What can hang from each mark:
nakazus: savo
rufem: zubol
gisis: pizata
biton: nakazus pizata
pibu: gisis
saro: dizib
sebog: dizib zamemet
dizib: sebog
bovulik: bipap pizata
pizata: bovulik gisis gupi
migub: gupi
zubol: gisis rufem
fama: bovulik refo
savo: nakazus
gupi: muled pizata zapilik
zamemet: biton
vigaf: gisis rufem
refo: fama
bipap: bovulik

Known rows, with every way that one mark hangs from another:
bipap(bovulik(pizata(gisis gupi(muled zapilik)))): [ 22  21  -9  17 -33 -24  -7 -13  25 -59 -14  19  -1  17   0   1  15 -19
 -20  11  -4 -17  -1  27 -20  -6  10  20   1 -33 -32  10   4   7 -22  -4
   2  12   9  -3  56  -2]
migub(gupi): [  9   1  -9  -4  -1 -19  10   6   8   5  -7   6   1 -21   0  -4  -5  17
 -10   4   5 -13   8   4 -11  -6  -7   2   7  -5  -2   7   8 -13  -9  -6
  -6   1  -1  -8   8 -14]
sebog(dizib zamemet(biton(pizata(bovulik gupi(zapilik))))): [ 20  30 -23   6 -14 -39  -6  -9  -1 -53  14   7 -53  46  27 -39  24  11
  22   5   9 -17 -10  46   0   5  23   4   9 -31 -14 -37   3  10  -8 -17
   0  33  -5  21  36   7]
pizata(bovulik(bipap) gupi(muled zapilik)): [ 28  22 -18   1 -16 -10  -8  -2  20 -47 -13  12 -18   3  10   2   3 -21
 -25  15 -10 -15  11  44  -6 -11  19   3   2 -26 -15  -5 -11  17  -6   7
 -11  10  -5   3  58  16]
vigaf(gisis(pizata(bovulik(bipap) gupi)) rufem(zubol)): [ 28  17   5   5 -33   0  29   1  -8  18 -15   7 -33  11   1  37 -40  10
  12  26 -24 -13   1   4   5 -18  31 -18  16   4 -22  18 -26  -7 -11  -5
 -17  64 -27 -41   2  17]
refo(fama(bovulik(bipap pizata))): [ 20   6 -18   7 -10  -8  13 -20  17  18  -3 -13 -25 -28   9  22 -49 -19
  15 -16   6 -29 -13  24 -10   1  -8  12 -32 -42  -5  67 -41 -27 -28   1
 -40  19 -25  -1 -18   9]
biton(nakazus(savo) pizata(gisis)): [ 13  16 -16   8 -12 -22   7  -1  13  -5   6  17   6   0  -5  22 -28  31
  -9  -3   2 -10   3 -17   3  26  -5  25  15 -26  12  32  21   1 -15 -34
  -8   8   3  21   9  -1]
zamemet(biton(nakazus(savo) pizata(gupi(muled zapilik)))): [ 19  29 -16 -18  -6 -30 -14  16  19 -19  18  29   9  -5  -2 -16  13   5
 -47 -18  -5 -10  -5  21  12  35  11   5  16 -42   6 -19  16   5  -7 -21
 -15  15  10  37  56  25]
saro(dizib): [  9   9 -20  -4  -8  -5  -3  -9  -1 -10   1   8  -4  -2   1 -12 -10  12
   0  -7   5  -3   0  31 -19   2   6   1  -2 -10  -5  15  11  -1  -1 -14
 -25  -5 -14  -3  16   4]
zamemet(biton): [ 13   6 -22 -26  -6  -3  -1  -8 -11  -8  11   2  -7   2  -3 -29  -6  17
   0  -9  10 -15 -12   1  -5   4  12 -10 -17 -16  -5  -1  15 -16  -6  -5
 -21   1  -2   7  11   0]
bipap(bovulik(pizata)): [  7   2  -3   8 -17 -12  -1 -21   5  -6 -16  -1   5   2  -4 -10 -15   7
  17   6   2 -16  -9  13 -34 -17  16   4  -8 -22 -21  28   2 -30 -20 -18
 -21   5   0 -22   7  -9]
dizib(sebog(zamemet(biton(pizata(bovulik gisis gupi))))): [ 32  23  -5  -3 -21 -25  16   2 -22 -46  -7  10 -40  18  18   8 -14  18
  21  30   2 -30   3  12  28 -13  40  15   2 -23 -27 -13  24  39 -19 -24
 -10  32  -4  13  48 -16]
fama(bovulik(bipap pizata(gupi(muled)))): [ 25  18 -10  11 -17 -17   5  -6  29   5 -15  -8 -18 -28  -1  21 -24 -35
 -16   2   2 -18  -6  42  -4  -7  15   1  -5 -25 -18  44 -27  -7 -13   9
 -25  22  -8   7  18  10]
rufem(zubol(gisis(pizata(gupi(zapilik))))): [ 26  22  -3   5 -14 -14  14   1   5  -8  -2  15 -21  23  -5 -11  13  25
  -6 -10 -10  -8 -13  13 -17  -5 -17 -15  23  -4 -29 -31 -13 -17 -18  -3
 -12  28   2  -5  14 -10]
fama(refo): [ 17   6 -14  -8  -2  -4  14 -15  -2 -11   5  -7   0  -4  -5  -7 -15  28
  -8  -7  12 -15  -7  13 -13  15   6  10  -3   4  -8   3  16 -22  -5 -10
 -12  15  13  13   2  -1]
gisis(pizata(gupi(muled zapilik))): [ 27  18   3  -4 -25 -14 -17   0  22 -20   1  17  -5   4 -12 -23  24   9
 -29 -10 -15 -11  -8  40 -11   3   5  -2  23 -19 -10 -32   6   1  -6   5
  -7  24   2  -6  42  14]
gisis(pizata(bovulik(bipap) gupi(muled zapilik))): [ 36  29   0   1 -24 -12 -18  -2  21 -19  -6  12 -21   6   5  -7   5   3
 -27  19 -21 -21   1  55  -7 -19  11  -6   8 -34 -15 -13 -12  14 -10   8
  -9  23 -13 -15  43  25]
zubol(gisis(pizata) rufem): [ 18  21   7   6  -5   8  17 -12   5  22   4   5 -15  11  -7 -14 -28  43
   2 -22   9   0 -24  -6 -23 -18  -2 -14  -5 -10  17   9 -18 -15   2 -21
 -11   8 -14 -30 -30  -8]
pibu(gisis(pizata(gupi(zapilik)))): [ 27   9   1  -1 -21 -23  -9  14  10  -6  15  12 -12  34  -6 -16  18  20
 -16   9 -10 -17 -13  18  -3  12  -5 -16   9   7 -30 -15  10   5   3   1
   7  29   3 -14  21  12]
pibu(gisis(pizata(bovulik gupi(muled zapilik)))): [ 32  18   3   7 -23 -14 -19  12  20 -30  -2  20   3  23   6 -13  30  20
 -24  21 -22 -15  -3  29  -4  -3   9   1   8  -6 -29 -15  22  21   0  10
   8  33   2 -18  52  16]
bipap(bovulik): [  7  -4 -10   1 -18 -14   5 -23  -7 -24 -14  -3   4  -1   0 -14  -9  16
   9  -3   7 -10   0  10 -29 -14  29   9  -7  -8 -12  21  12 -17 -19 -26
 -18   3   1 -18  15  -5]
gupi(pizata(bovulik)): [ 14  11 -26  17 -11   4 -17 -11  -2 -15 -23   5  -2  12   3  -1   2  29
  21   5 -10  -5  11   9 -14  -1  34   5   2 -20 -11   2   5  -3  -6  -2
 -26   6 -10 -12  22   6]
dizib(sebog(zamemet(biton))): [ 19  -6  -5 -30 -13 -10  12 -13  -8  -7   3  12 -13  -2  16 -19  -7  11
  15  -4  19 -22 -16   9   1  -2  29  -9  -7 -26  -3 -18  10  11 -24 -16
 -32   4   2  14  34 -13]
dizib(sebog): [ 16 -17  -6 -13 -10   1   3 -12 -10  -9 -22   6   2 -16  -1   3  -9  20
   3   2   8 -16  -5   5  -6  -6  20   2  11 -10 -15   7  -1  -1  -9 -16
 -24   4  -9  -2  31 -22]
vigaf(gisis): [ -3  -2 -15   0 -10   4  20 -10   4  -2  -3   8  10  -8  -4   2  -5  13
  13  -2   4 -16  -8 -18 -14   5  17  -2   6   4  -1  18   0 -10  -4   0
  -9  20  -6  -7   4   8]
fama(bovulik(pizata(gisis gupi(zapilik)))): [ 24  18 -22  25 -25 -28  -7  -1  17 -29  -7  -1 -10  18  -2  17   9 -36
 -10  17  10 -17  -6  15  10  10  -7  15   7 -27 -42  34  -8  -2 -16   8
  15  26  -2   8  16 -10]
savo(nakazus): [  4  -2 -15   6 -10   8  -6   0  -3  -9   4  -8   9  -7  -6  -4 -25  22
  -8 -22  15 -13 -15  -2  -1  10  17   8   8 -17   5  15  29 -11   6 -23
 -35  -2   0  13  11   0]
gisis(pizata(gupi(muled))): [ 26  18   6  -4 -23  -8  -6   0  15  -8  -1   8 -12  -9 -17 -11   0  26
 -22  -9 -13 -13  -7  27 -11  -4  13   2  16  -1  -6 -15  17   0  -7   3
 -17  25   1 -17  26   9]
gisis(pizata(gupi)): [ 24  15   3  -1 -19 -13  -3   2   0   1   5   2 -25   8 -19  -9  -9  30
  -5   0  -7 -14  -8  20  -8  -2   8  -7  19  13 -19 -11  17  -7  -5   0
 -12  25  -4 -28   0   3]
gisis(pizata): [ 16   6   2  -5 -20  -4  -5 -10   2  15   1   2  -7   0 -12 -21 -10  38
   4  -7  -5 -15 -13  12 -18  -6  -1  -8   7 -12  -2   0  12 -19  -8  -6
 -16  16  -7 -19  -5   3]
biton(pizata): [  7  10 -10  -1 -11  -8   6  -3  -4  -1 -12   0  -5  -6 -10 -19 -17  25
  17 -18  -7 -10   0  10 -12  -7  12   5   7 -17   4   3  -1 -20   4 -30
 -22  16  -4  15   9  -2]
rufem(zubol(gisis)): [ 10   9 -16  -1  -3   2  29 -13   0  -7 -17  10  -4   2   1   0 -13  26
  14 -22   4  -3  -6 -14 -29  -3  -4  -3   2   0  -9   1 -10 -23 -16 -13
 -29   7   6   6   4 -24]
zubol(gisis(pizata(bovulik(bipap) gupi(muled zapilik)))): [ 31  39  -1  11 -10  -7   3   0  26 -18  -8  16 -15   9  17  -6   1   5
 -27  12 -12 -17  -8  42 -19 -30  10  -7   0 -30 -12  -9 -23  19 -16   7
  -7  14 -17  -8  27  23]
biton(nakazus pizata(bovulik(bipap) gisis gupi)): [ 28  39 -18  14 -13 -20  11   5   3 -35 -11  -7 -39  22  11  48 -54  14
  -8  28  -5 -20   6  15  12  -2  12  16   3 -26 -18  46  -9  26  -7 -16
  -1  17 -15  14  21   9]
pibu(gisis): [ 11  -4 -13  -3  -9  -6   8  -2   5  -7   2   5   3  11  -1  -5  -7  20
   4  -2   4 -10  -6 -11 -13   9   5  -3 -11  11 -10  19  17  -2   4  -9
 -10   8   5   3  14  -3]

Rows:
[ 35  26   3   3 -20  -6  -6  -3  14 -12 -10   5 -28  -9  -2   5 -19  17
 -17  21 -19 -21   2  44  -6 -24  22  -2   4 -14 -12   3   1  12 -12   6
 -20  24 -14 -26  24  20] | gisis(pizata(bovulik(bipap) gupi(muled)))
[ 18  15 -15   7 -16  -2   9 -19  19   4  -3   5 -26   9  -1  13 -44  -6
   8  21   5 -28  -8   8 -13  -6 -14   0 -15 -32  -9  43 -18  -6 -13   0
 -15  -3 -10   4  -2  -5] | bovulik(bipap pizata(gisis))
[ 27  18 -17  16  -8 -28   1  -3  14 -11   2 -14  -1   2  -2   3   8 -24
 -21   8  11 -18 -14  42   4  20  -1   9   8 -18 -43  17 -12 -24  -9   4
   8  40  12  19   7   1] | fama(bovulik(pizata(gupi(zapilik))) refo)
[ 28  44 -25  -4  -9 -21   9   6  -9 -31   7  -8 -45  26  17  29 -51  16
 -14  31   2 -27  -4  16  22  -1  20   5 -13 -38 -18  35  -4  25  -9 -13
  -3  16 -15  23  21  18] | zamemet(biton(nakazus pizata(bovulik(bipap) gisis gupi)))
[ 20  15 -33  23 -19   3 -11 -17   1 -33 -19   9  -8  24   6  14  -3  29
  18  18  -5 -11  14  -6  -3   2  26  17  -3 -23 -14  14  13  11 -11   0
 -12   5  -9  -6  23   1] | gupi(pizata(bovulik gisis))
[ 22  15 -30  11 -26   1 -15 -21  29 -36 -14  26  12  12   7 -10  25   6
 -15 -15  -9  -8   6  15 -13  18  14  14   1 -50   5 -10 -10  12  -9   1
 -13  -2   3  30  59  14] | gupi(muled pizata(gisis) zapilik)
[ 23  17 -25   8 -17  -2   8 -17   0 -30 -10   0 -24  12  11  21 -33   8
   8  32   3 -24   9   3  -2 -17   8  12 -17 -21 -10  38   2  14 -15  -3
  -8   1 -15  -8  13  -1] | pizata(bovulik(bipap) gisis)
[ 18  -5  -2  -9 -14 -12   9 -16  -1 -10  -8  18  -8  -8  19  -2 -12   6
  16  -2  14  -8  -3  38 -14  -3  22  -1   5 -22  -2   1   6  26 -17 -24
 -39  -1  -9   8  39 -14] | saro(dizib(sebog(zamemet)))
[ 22   0 -24   0 -10  -9  19 -23   6   4   0 -16 -24 -31  14  20 -41 -11
   8 -26   8 -25  -4  20  -4   2   4  17 -33 -28   3  58 -33 -15 -27  -7
 -37  16 -23   4  -7  14] | refo(fama(bovulik(bipap)))
[ 27  24  -2   7 -10   2  20 -15   1  17 -16   5 -25   4  12   5 -30  40
  17  13 -12 -19  -7  10 -25 -34  -4 -16  -6 -21 -13  13 -20 -16 -27  -8
 -32  19 -18 -20  -5  -4] | rufem(zubol(gisis(pizata(bovulik(bipap)))))
[ 30  16 -14   9 -13 -11  14 -12  31  -5  -7  -4 -31 -36   4  32 -40 -33
 -11 -22  -4 -25  -7  41  -4   6   4  20 -22 -30 -12  51 -35  -8 -27  13
 -41  26 -16   4  16  17] | refo(fama(bovulik(bipap pizata(gupi(muled)))))
[ 28  28   0  14 -11  -7  15   1  -7 -14 -13   8 -27  14  -2  10  -5  45
   9  11 -14  -9  -3   2 -16 -21   3  -4  16  13 -37 -10  11  -9 -20   0
 -18  36  -4 -32   3 -17] | rufem(zubol(gisis(pizata(bovulik gupi))))
[ 21  26   3  15  -4  11   9 -11  -2   5  -5   4 -14  16   3  -4 -24  47
  10   1   4  -1 -17  -8 -18 -33   7  -6  -9 -12   7  16  -9  -7  -1 -17
  -5  16 -19 -44 -25 -10] | zubol(gisis(pizata(bovulik)) rufem)
[ 26  24 -17  10 -19 -18   1  -4  21 -21   3  10 -38  28  -3  13 -20 -29
 -10  26   2 -26  -5  26   0   5 -16  -4   0 -28 -31  16 -24   4  -9   7
  -1   7  -5   9  20   1] | bovulik(bipap pizata(gisis gupi(zapilik)))
[ 31  40   3  16 -10   2  -1  -2  17 -30  -8  19 -14  19   4  -8  10  17
 -24  -5  -7   2 -10  20 -11 -24  12   0   6 -18  -1 -17 -15  14   3  -6
   5  22 -11 -32  21   2] | zubol(gisis(pizata(bovulik gupi(muled zapilik))) rufem)
[ 27  19 -33  21 -19   4  -2 -21   5 -17 -18   6 -25  19  13  22 -26  18
  17  29  -8 -19  15   8  -2  -7  26   6 -15 -31 -10  29 -17  14 -13  -1
 -22  -2 -17  -3  19  14] | gupi(pizata(bovulik(bipap) gisis))
[ 20  17 -20  14 -16 -10   1  -4  30 -13 -21  24   9 -17   8  10   7  27
 -19  -2 -11 -13  17   5  -7   6   8  18   4 -30   9   3  -1  12 -13   3
 -10  -2   2  11  39   1] | migub(gupi(muled pizata(gisis)))
[ 25  31 -26   7 -18 -26  16 -31   2 -29  10   1 -62  34  38 -17 -29  23
  35  19  14 -30 -11  27  -2  -9  17   7 -25 -50  15  13 -10  18 -19 -24
 -13  19 -17  27  13  10] | sebog(dizib zamemet(biton(pizata(bovulik(bipap) gisis))))
[ 31  28  -2  10 -24  -5  13   9  -5 -12 -16  18 -12  38   7   9  -1  10
   0   2 -15   6  -4   8 -10 -18  14  -7  21 -11 -30 -16 -17  -9 -12 -13
  -3  45 -14 -22  12  -5] | vigaf(rufem(zubol(gisis(pizata(bovulik gupi(zapilik))))))
[ 23  21 -23  16 -19 -10   3   0  -8 -60  -8   3 -28  22  -4  25 -10  10
   1  31   1 -14  13  -4   7   0  18  25   6  13 -34  16  32  21  -9   4
   8  16  -3 -18  22 -13] | pizata(bovulik gisis gupi)
[ 25  20 -24  23  -8 -14   2  -4  14  -5 -20   9 -19  -3  22  26 -20  22
   0  42 -10 -23  24  11   1 -14   8   7 -10 -34  -9  30 -14  16 -18   0
  -8  -1 -18 -10  18   4] | migub(gupi(pizata(bovulik(bipap) gisis)))
[ 17   2   1 -25  -4 -27  10   0   1  16  11  24   6 -15  15   0 -23  26
   4  -8  12 -18 -13   4  13  18  24  -1  11 -43  15  -4  16  11 -27 -41
 -36  11   5  33  32  -4] | dizib(sebog(zamemet(biton(nakazus(savo) pizata))))
[  6  -5 -14  -5 -26  10  36 -10  -5   8 -19  14   9   5  -4  17 -22   5
  19 -15  -6   2  -2 -30 -10   7  23  -4  15   3   0  17 -19 -26  -4 -15
 -20  45  -8  -8   9  -2] | vigaf(gisis rufem(zubol))
[ 25  21 -35  20 -25   4 -23 -19  22 -54 -25  24  14  20  15  -1  30   9
  -6   8 -14  -9  15  15  -8   6  22  21   1 -53  -5  -7  -2  23 -12   5
  -6   3  -3  14  65  13] | gupi(muled pizata(bovulik gisis) zapilik)
[ 28  28 -13   8 -23 -13   0  -7  36 -30  -3  19 -25  14  -1  11 -11 -34
 -26  15  -6 -23  -3  34  -5   3 -11   4  -1 -40 -18  10 -25  14 -11  12
  -6   6  -1  18  44   9] | bovulik(bipap pizata(gisis gupi(muled zapilik)))
[ 20   0  -9 -28  -8 -14   5 -12 -12  -5   8  19 -14  -3  24 -22  -7   8
  11  -1  18 -17 -12  37  -1   0  27 -11 -11 -34  -4  -8  10  24 -20 -22
 -41  -1 -12  14  41  -4] | saro(dizib(sebog(zamemet(biton))))
[ 19   9 -13  12  -5 -15   8 -17  10  15  -7 -21  11 -18   0   6 -15   2
  -2   1  15 -20 -18  23  -9  11   2  11  -6 -21 -22  41  -5 -37 -15  -2
  -7  33   7  15 -13  -4] | fama(bovulik(pizata) refo)
[ 32  28 -20  11 -23  -6   8  -8  13 -54 -12   8 -32   1   5  30 -24  -4
 -17  29  -6 -20  14  20   5 -11  21  21  -8  -9 -14  22   9  32 -13   7
  -9  10  -7  -3  43   5] | pizata(bovulik(bipap) gisis gupi(muled))
[ 30  25 -33  18 -26   1 -16 -24  28 -37 -24  19  -4  15  22   6   7  -2
  -9  15 -15 -17  15  28  -8  -2  21  10 -13 -63   3   7 -27  25 -13   3
 -15  -1 -12  20  60  26] | gupi(muled pizata(bovulik(bipap) gisis) zapilik)
[ 12  23 -17   4 -14 -12   8  -5   6 -18  -5   0  -3  17   3  19 -35  29
  -3  -9   4 -11  -7  -5  -4  10   0  20   4 -35   7  35  -3   3  -5 -26
  -3   8  -2  30  14  -1] | biton(nakazus pizata(gisis))
[ 34  32   0  12 -10  -6  22  -2  -1   1 -12   4 -43  10   6  17 -30  32
   8  20 -13 -18  -2  17 -15 -31   1 -16   6   2 -30   2 -15  -4 -22   0
 -25  29 -15 -26  -2  -4] | rufem(zubol(gisis(pizata(bovulik(bipap) gupi))))
[ 16  15  -3   9 -24 -23 -10 -11  25 -41 -16  14   4   5  -4 -13  18 -22
 -18   1  -8 -11  -3  41 -27  -7  18   8   7 -29 -31   0  -4  -9 -18  -7
 -10  14  10  -7  53   3] | bipap(bovulik(pizata(gupi(muled zapilik))))
[ 16  10 -25   5 -18   5 -21 -17  27 -21 -17  23  17   3   3 -23  29   6
 -11 -28 -13  -3   3  27 -22  15  22   0   7 -46   6 -22 -17  -4  -3  -1
 -28  -2   2  24  57  20] | gupi(muled pizata zapilik)
[ 17  23 -16  -3 -10 -34  14 -11  -3 -27  20   1 -60  26  11 -34  -3  24
  24 -20  16 -15 -19  34  -3  13  23   0   6  -8   0 -27   5   0  -5 -22
 -19  28   0  24  17   3] | sebog(dizib zamemet(biton(pizata(gupi))))
[ 34  38   6  17  -4   0  19  -3   0   5   1   1 -53  18   3  15 -47  27
  -2  14   2  -7 -11  14  -8 -35  14 -16  -6   1  -5  18 -28   7  -1 -12
  -7  18 -25 -47 -25   3] | zubol(gisis(pizata(bovulik(bipap) gupi)) rufem)
[ 18  16 -28  13 -17   5 -28 -15  22 -35 -28  22  20   8  12 -16  33   9
  -3  -3 -18  -4  12  28 -18   3  31   8   4 -49  -3 -19  -8   5  -7   3
 -17   5  -3  10  62  18] | gupi(muled pizata(bovulik) zapilik)
[  9  21 -20 -10  -7 -28   8 -22   9 -11  18   0 -30  31  27 -23 -20  34
  16 -28  26 -11 -33  27 -15  24  14   1  -3 -48  23   4  -9  -1 -12 -27
 -17  12  -3  44  13   8] | sebog(dizib zamemet(biton(nakazus pizata)))
[ 35  20 -26  18 -20 -25  10 -13  22 -22   5  -6 -41   3  12  35 -29 -45
  -7   1   4 -35  -6  29  11  15 -21  22 -22 -42 -29  54 -39   1 -31  12
 -10  24 -19   7   8  11] | refo(fama(bovulik(bipap pizata(gisis gupi(zapilik)))))
[ 13   5 -24 -11  -2 -31   5 -23  19  -8  33  20 -16  19  20 -14  -7  26
   0 -12  36  -7 -26   5 -10  45   7   3   1 -26  25   5  25   3 -29 -12
 -22   0   6  20  10   5] | sebog(dizib zamemet(biton(nakazus(savo))))
[ 16  26 -15  11 -14 -19  -9  12  -5 -42 -13   4 -19  19  -2 -11  11   5
   5   9 -15 -11  13  27   2  -7  18   7  20 -16 -29 -15   3   0   5 -19
   3  31  -5   4  38   1] | biton(pizata(bovulik gupi(zapilik)))
[ 15  18  -4   3 -14  -3  -3   2  22 -17 -10  14 -10  -6 -19   0  -8  -6
 -13  -5  -7 -11  -5  22 -16   4   8   6  11  -5 -17  -1   5  -8  -3  11
 -22  11   7  -2  29  -4] | bovulik(pizata(gupi(muled)))
[ 27  21   3   5 -11  -9  26   0  -1   3  -5   8 -28   8 -10   2  -9  41
   2 -10  -8  -8 -12   2 -19  -9  -8 -11  20  15 -26 -16   0 -17 -17  -4
 -24  29   2 -17  -3 -15] | rufem(zubol(gisis(pizata(gupi))))
[ 29  21 -36  22 -21  -4 -13 -21  11 -28 -15  12 -16  30  20   8  -3   2
   7  27  -9 -20  13  20  -3  -1  16   3 -13 -54 -12  13 -27  17 -14   0
 -10  -3 -16   8  36  19] | gupi(pizata(bovulik(bipap) gisis) zapilik)
[ 29  33 -18  18 -11 -28   9   8   9 -21   2  12 -28   7   4  51 -48  15
 -13  34  -4 -19  17   4  17   9  11  20  13 -18  -9  41  12  25 -17 -23
  -7  19  -9   6  17  10] | biton(nakazus(savo) pizata(bovulik(bipap) gisis gupi))
